Known rows, with every way that one mark hangs from another:
G[H]: [ 0.32 -0.84  0.93  2.24 -0.81  2.18  0.84 -0.50  1.30  0.02 -0.97 -4.21
 -2.88  1.29  2.62  0.07 -2.42  4.47  0.40  0.87 -0.18  0.85  0.64 -0.37
 -0.22  0.98]
L[D P[Z]]: [ 1.54 -1.86  1.19  0.13  5.32 -0.68  1.64 -2.37 -0.88 -0.24 -0.63 -2.58
  1.25  1.39  0.80  1.20  0.01 -2.09  1.65  2.22  0.96 -0.14  1.55 -1.30
 -0.29 -2.17]
G[H[S[Z]]]: [ 3.38 -0.56 -0.94 -0.36  0.25  3.33  2.71  3.28  1.84 -1.01  0.17 -2.44
 -1.49 -1.10 -0.64  0.49 -0.51  1.34  0.04  1.94 -0.29 -0.23 -0.05 -0.49
  0.25 -1.36]
P[L[D] Z]: [-0.79 -2.12  1.46  0.42  5.82 -1.70 -1.11 -2.57 -1.35  0.74  0.11 -0.87
 -0.03  2.25  3.94  1.09  0.18 -0.75  1.17  1.21  3.57 -0.70 -0.65  1.83
 -0.09 -2.57]
L[P[Z[D S]]]: [-0.24  0.95  0.46  1.51 -0.80 -2.67  3.74 -1.73  1.32  1.73  0.20  0.32
  1.68  3.34 -2.02  2.44 -0.37 -0.86 -0.36 -0.70  0.83  0.91  0.38  0.09
  0.13 -1.69]
G[H[S]]: [ 1.07 -1.23 -1.93  1.32 -0.80  3.18  0.78  1.59  1.45  0.04 -0.70 -3.44
 -2.45 -1.67  0.47  1.40 -0.99  4.77 -0.42  0.99  1.82  0.00 -0.21 -0.61
  0.82  0.53]
D[L[P] Z[S[H]]]: [-2.28  2.40  0.53 -1.71  0.08 -0.81 -1.95 -1.39 -0.47 -2.07 -1.06  0.37
  0.31 -0.91 -0.04  0.74  0.25 -1.97 -0.75  1.33  0.36  2.36  0.26  0.73
 -0.05 -1.72]
P[Z[S[H]]]: [ 1.46  1.34  0.44 -0.41  0.41  0.62  1.36 -1.48  1.98 -1.80  1.47  0.76
  0.76  3.29  2.00  2.81 -1.74  0.55 -0.91 -0.30  0.67  0.95  0.89  4.07
  0.13 -0.49]
L[D[Z]]: [ 0.26 -3.98 -0.02 -1.41  2.91  2.02 -1.62 -0.94 -0.61 -0.71 -0.85 -3.33
 -1.98  1.09  1.09 -0.76 -1.16  0.37 -0.16  1.52  1.10  0.90  0.59 -2.02
  0.13 -0.43]
D[L[P] Z]: [-2.39  0.71  0.71  0.39  3.56  0.17 -3.89 -2.43 -1.37 -0.29 -2.70 -2.34
 -1.23 -1.40  0.83 -0.79  1.34 -0.70  0.57  1.97  1.85  1.92  1.52 -3.29
 -1.57 -0.58]
D[L Z[S[H[G]]]]: [-2.02  1.75 -1.37 -0.71  0.19  0.61 -4.87  0.13  0.54 -2.02 -0.38  1.46
 -0.73 -2.91  2.05  0.15 -0.58  0.50 -1.39 -2.33  1.23  1.08 -0.57  0.17
  1.94  1.35]
S[Z[D]]: [ 1.88 -1.07  1.44  0.80 -1.82  1.77  2.89  1.09  0.24  1.20  1.48 -0.83
 -0.78  4.02 -1.43 -2.15 -0.26  0.64 -0.05  0.33 -2.43 -0.24  0.40 -0.38
 -2.61  1.49]
S[H[G] Z[D[L]]]: [-0.22  1.86  1.72  0.49 -0.93  1.16 -0.89  1.74 -0.87 -0.03  1.63  2.63
  0.76  0.45 -0.18 -4.21  1.25 -0.91  1.42 -0.72 -2.85 -1.43 -1.11  0.80
 -1.46  2.53]
Z[D[L] S[H[G]]]: [-2.46  1.66 -0.57  1.47 -4.68 -0.88 -2.31  0.57 -0.27  0.99  0.48  3.15
 -1.47 -1.54  0.10 -0.45 -0.09  3.12 -0.99 -2.74 -0.80 -0.88 -2.29  1.20
  0.79  3.18]
L[D[Z[S[H[G]]]] P]: [ 1.11 -0.82 -1.95 -3.41  0.79 -1.39  0.64  0.62 -0.21 -2.02 -0.42 -0.55
  2.62 -2.58 -0.37  1.00 -0.89 -3.05 -0.44 -0.37 -0.92  0.07  0.90 -1.18
  3.91 -2.27]
L[P]: [ 1.55 -1.33  0.07  1.15  0.22  0.39  0.98 -1.60 -0.82  0.80 -2.56 -3.65
 -1.31 -0.82  0.94  1.13 -0.03  1.46  0.16  0.67 -0.41 -0.01  3.28 -2.22
 -1.70  1.43]
Z[S[H]]: [ 1.21 -0.42 -0.91 -0.62 -4.10  0.99  1.18 -0.26  1.42 -1.34 -0.02 -0.58
 -1.50  1.19  1.62  2.51 -1.99  2.85 -1.34 -0.52 -1.52  0.22  0.69  2.44
 -0.27  1.32]
S[H[G] Z[D]]: [ 2.59  0.17  0.70  0.21 -1.51  1.48  2.36  2.55 -0.12  0.10  2.50  1.33
  2.00  1.97 -1.03 -2.91  0.17 -0.98  1.01 -2.36 -4.09 -1.08  1.09  1.04
 -0.78  2.21]
D[L[P] Z[S[H[G]]]]: [-1.76  2.67 -1.22 -1.15  1.02 -1.50 -3.26 -0.26 -0.26 -1.74 -1.38  1.42
  1.20 -4.21  0.51  0.28  0.21 -1.74 -0.13 -0.66  0.64  1.23  0.63 -0.98
  1.76 -0.35]
Z[D[L[P]] S[H[G]]]: [-2.17  2.66 -0.25  0.98 -3.45 -2.85 -0.46  0.08 -0.52  1.25 -0.37  2.62
  1.04 -2.54 -1.11  0.05  1.06  0.56  0.14 -1.81 -1.91 -1.03 -1.09 -0.39
  0.82  1.55]

Rows:
[ 3.74  0.11 -0.01 -0.39  0.34  2.71  1.08  2.12  0.01 -2.09  0.54 -0.29
  1.29 -0.21  1.78 -1.27 -0.48 -1.14  1.06 -1.82 -3.04 -1.23  2.31  0.42
 -0.72  2.16]
S[H[G] Z]
[-2.54  2.55  1.24  0.17 -4.54 -2.88  0.54 -1.00 -0.69  0.70  0.00  1.78
 -0.16  0.58 -1.57  0.05  0.55  0.62 -0.40  0.45 -1.82  0.30 -1.71  1.49
 -1.00  0.20]
Z[D[L[P]] S[H]]
[ 0.27  1.32  1.37  0.10 -1.80 -0.89  2.55 -0.84  2.22 -0.44  2.70  2.20
  1.47  5.91 -0.53  1.22 -1.20  0.55 -0.81 -1.50 -0.75  0.68 -0.54  4.63
 -0.42 -0.36]
P[Z[D S[H]]]
[ 0.36  0.08 -1.31  0.36 -5.37 -0.16  1.28  1.13  1.04  1.24  1.06  1.47
 -0.07  0.29 -0.70  0.63 -1.11  3.25 -1.20 -4.04 -2.36 -0.76 -0.45  1.78
  1.19  3.13]
Z[D S[H[G]]]
[ 0.43  1.08 -1.84  1.33  0.17 -0.45 -0.36  2.68 -1.12  1.94 -0.72  1.80
  0.72 -5.34 -3.71 -1.70  3.38 -0.94  0.73 -0.14  0.17 -1.77 -0.69 -4.27
  0.04  1.08]
H[G S[Z[D[L[P]]]]]
[-1.72 -3.20  0.56 -1.73  3.30 -0.91 -2.70 -1.66 -1.78  1.03 -0.57 -2.59
 -1.00  0.46  2.49 -0.69 -0.10 -0.77 -0.12  0.83  3.15  0.81 -0.51 -0.16
 -0.12 -2.14]
P[L[D[Z]]]
[-1.19  1.78  2.01  2.56  5.35 -0.39 -2.43 -3.18 -0.87  0.02 -2.16 -0.61
 -0.07 -0.09  2.07  0.85  1.24 -0.72  1.66  1.77  2.78  0.66  1.44 -0.56
 -2.09 -0.57]
D[L[P[Z]]]
[ 0.34 -2.16 -0.33 -3.68 -0.93  0.69  0.14  0.14  0.64 -2.67  0.87 -0.31
 -0.30  1.65  0.49  0.75 -2.01 -0.43 -1.62  1.36 -0.78  0.77 -0.57  1.90
  1.69 -2.09]
L[D[Z[S[H]]]]
[ 1.76 -0.10 -2.17  0.06 -3.44  1.00 -0.10  0.75  0.87 -0.79 -0.16  0.21
 -1.03 -2.39  1.95  2.08 -1.73  2.74 -1.03 -2.92 -1.21 -0.67  0.78  1.25
  1.73  2.77]
Z[S[H[G]]]
[ 0.28 -2.92  0.56 -1.98  3.48 -0.02 -0.06 -1.50 -1.17 -0.23 -1.82 -4.15
  0.25  0.07 -0.33 -0.29  0.05 -1.81  0.75  2.11  0.42  0.95  1.70 -3.01
  0.33 -2.11]
L[D[Z] P]
[ 0.83 -1.73 -1.93 -2.90  0.06  0.49 -1.04  0.99  0.58 -2.44  0.69  0.20
  0.77 -1.57  0.87  0.64 -2.12 -0.46 -1.01 -1.22 -0.49  0.21 -0.18 -0.13
  3.73 -0.41]
L[D[Z[S[H[G]]]]]
[ 0.45 -2.47 -1.12 -2.67  0.81 -1.49  1.02 -0.95  0.14 -0.79 -1.55 -2.05
 -0.05 -0.45 -1.09  1.43 -1.75 -2.37 -1.66  2.24  1.12  1.19  0.77 -2.02
  1.98 -2.84]
L[D[Z[S]] P]
[ 1.86 -0.35 -0.07  0.63 -1.74  2.28  3.80  3.50  1.78  0.53  1.88 -0.78
 -0.77  1.25 -3.35 -1.36  0.11  0.85 -0.15  0.78 -1.23 -0.48 -1.42 -0.40
  0.25 -1.05]
G[H[S[Z[D]]]]
[-1.99  1.90  1.76  0.12 -1.16 -3.70  1.19 -1.85  0.91  1.57  2.57  3.50
  2.39  5.68  0.90  1.66 -0.26 -0.81 -0.48 -1.75  1.46  0.63 -1.50  5.90
 -0.18 -2.45]
P[L Z[D S[H]]]
[-1.74 -2.71 -0.98 -1.99  0.80 -1.99 -1.67 -1.63  0.03  0.72 -0.71 -1.02
 -1.13 -0.06  1.98  1.87 -1.27 -0.88 -1.71  0.85  3.16  1.01 -1.64 -0.13
  1.93 -3.22]
P[L[D[Z[S]]]]
[ 4.39 -1.66 -3.54  0.39  1.11  3.28  0.65  3.77  0.59 -0.22 -0.44 -0.55
 -0.81 -5.10 -0.71  0.63  0.38  0.78 -0.37 -1.78  0.42 -1.96  1.25 -2.67
  0.96  2.39]
H[G S[Z]]
[ 1.94  0.26 -0.96 -1.26  2.87 -2.27  1.72 -0.23  0.02 -1.77  0.51  0.83
  4.05 -1.15  0.73  2.48 -0.58 -3.19  0.91 -0.39 -0.49 -1.25  0.75  0.76
  3.60 -2.39]
L[D P[Z[S[H[G]]]]]
[-0.39  2.66  3.40 -0.50 -1.11 -0.59  1.44  0.33 -1.68 -0.48  0.91  1.20
  1.67  2.79 -2.02 -3.41  2.13 -3.28  1.90  2.32 -4.15 -0.30  0.07  1.25
 -3.11 -0.32]
S[H Z[D[L[P]]]]
[-0.50  0.09 -0.31  0.93 -1.19  1.88 -0.71  2.37 -0.27  1.29  0.70  1.79
 -2.69 -0.83 -2.92 -2.07  2.05  1.45 -0.33  1.35  0.23 -1.35 -2.17 -0.65
 -2.14  1.17]
H[S[Z[D[L]]]]
[-2.52  1.43 -0.43 -0.31  0.94 -1.25 -2.94 -1.70  0.08 -0.55 -2.89 -0.93
 -1.56 -2.16  0.04  1.37  0.01 -0.86 -1.17  1.62  2.28  2.11  0.29 -2.25
  0.02 -1.36]
D[L[P] Z[S]]
[-2.57  0.53  1.76  2.65 -1.08 -1.34 -1.14 -1.42 -1.78  2.67 -1.86 -0.95
 -2.05  0.10 -0.92 -1.67  1.64  1.95  1.05  0.89 -0.32 -0.08 -0.22 -2.00
 -2.48  1.57]
Z[D[L[P]]]
[-0.52 -0.10  1.16 -1.79  1.74 -3.01  0.72 -2.06  0.02 -0.87  1.45  2.00
  1.88  2.79  3.22  2.49 -0.83 -1.97 -0.36  0.86  2.09 -0.56 -1.70  5.32
  1.25 -3.94]
P[L[D] Z[S[H]]]
[-2.14 -0.17  2.05  2.24  2.94 -2.12 -0.49 -2.62 -0.18  3.10  1.02  0.70
  1.06  4.41  1.56 -0.05  1.10  0.73  1.02 -1.41  3.20  0.13 -0.30  2.41
 -1.97 -1.02]
P[L Z[D]]
[-0.11  2.69  1.52  0.29 -0.13 -0.86  0.44  1.46 -1.77  0.15  0.47  2.06
  2.81 -0.51 -1.38 -3.46  2.43 -3.14  2.32 -0.29 -3.91 -0.90  0.35 -0.59
 -1.47  1.00]
S[H[G] Z[D[L[P]]]]
[-3.02  1.14  2.39  3.53  2.55  0.17 -2.39 -2.53 -0.40  1.45  0.63  1.06
 -1.12  3.41  0.68 -1.52  1.21  1.96  0.98 -0.01  2.41  0.18 -1.44  0.38
 -2.52  1.27]
P[Z[D[L]]]
[ 0.21  0.44 -1.88  1.83 -0.64  1.62 -1.57  3.34 -0.51  1.54  0.26  2.36
 -1.38 -4.03 -2.49 -2.20  2.47  1.31  0.44 -1.18  0.81 -2.16 -1.87 -2.64
  0.01  2.68]
H[G S[Z[D[L]]]]
[ 2.97 -1.41 -2.82  1.07 -1.61  2.29  1.77  3.85  0.64  1.74  0.94  0.84
 -0.09 -2.76 -3.09 -0.97  0.93  1.03 -0.27 -2.47 -0.37 -2.23  0.05 -2.37
  0.52  2.38]
H[G S[Z[D]]]
[ 0.01  1.04 -0.27  0.43 -0.44 -0.28  0.98  1.70 -1.02  1.28 -0.03  1.48
 -0.26 -2.19 -4.38 -1.70  3.12 -1.11  0.40  2.13 -0.42 -0.77 -1.00 -2.28
 -1.87 -0.48]
H[S[Z[D[L[P]]]]]
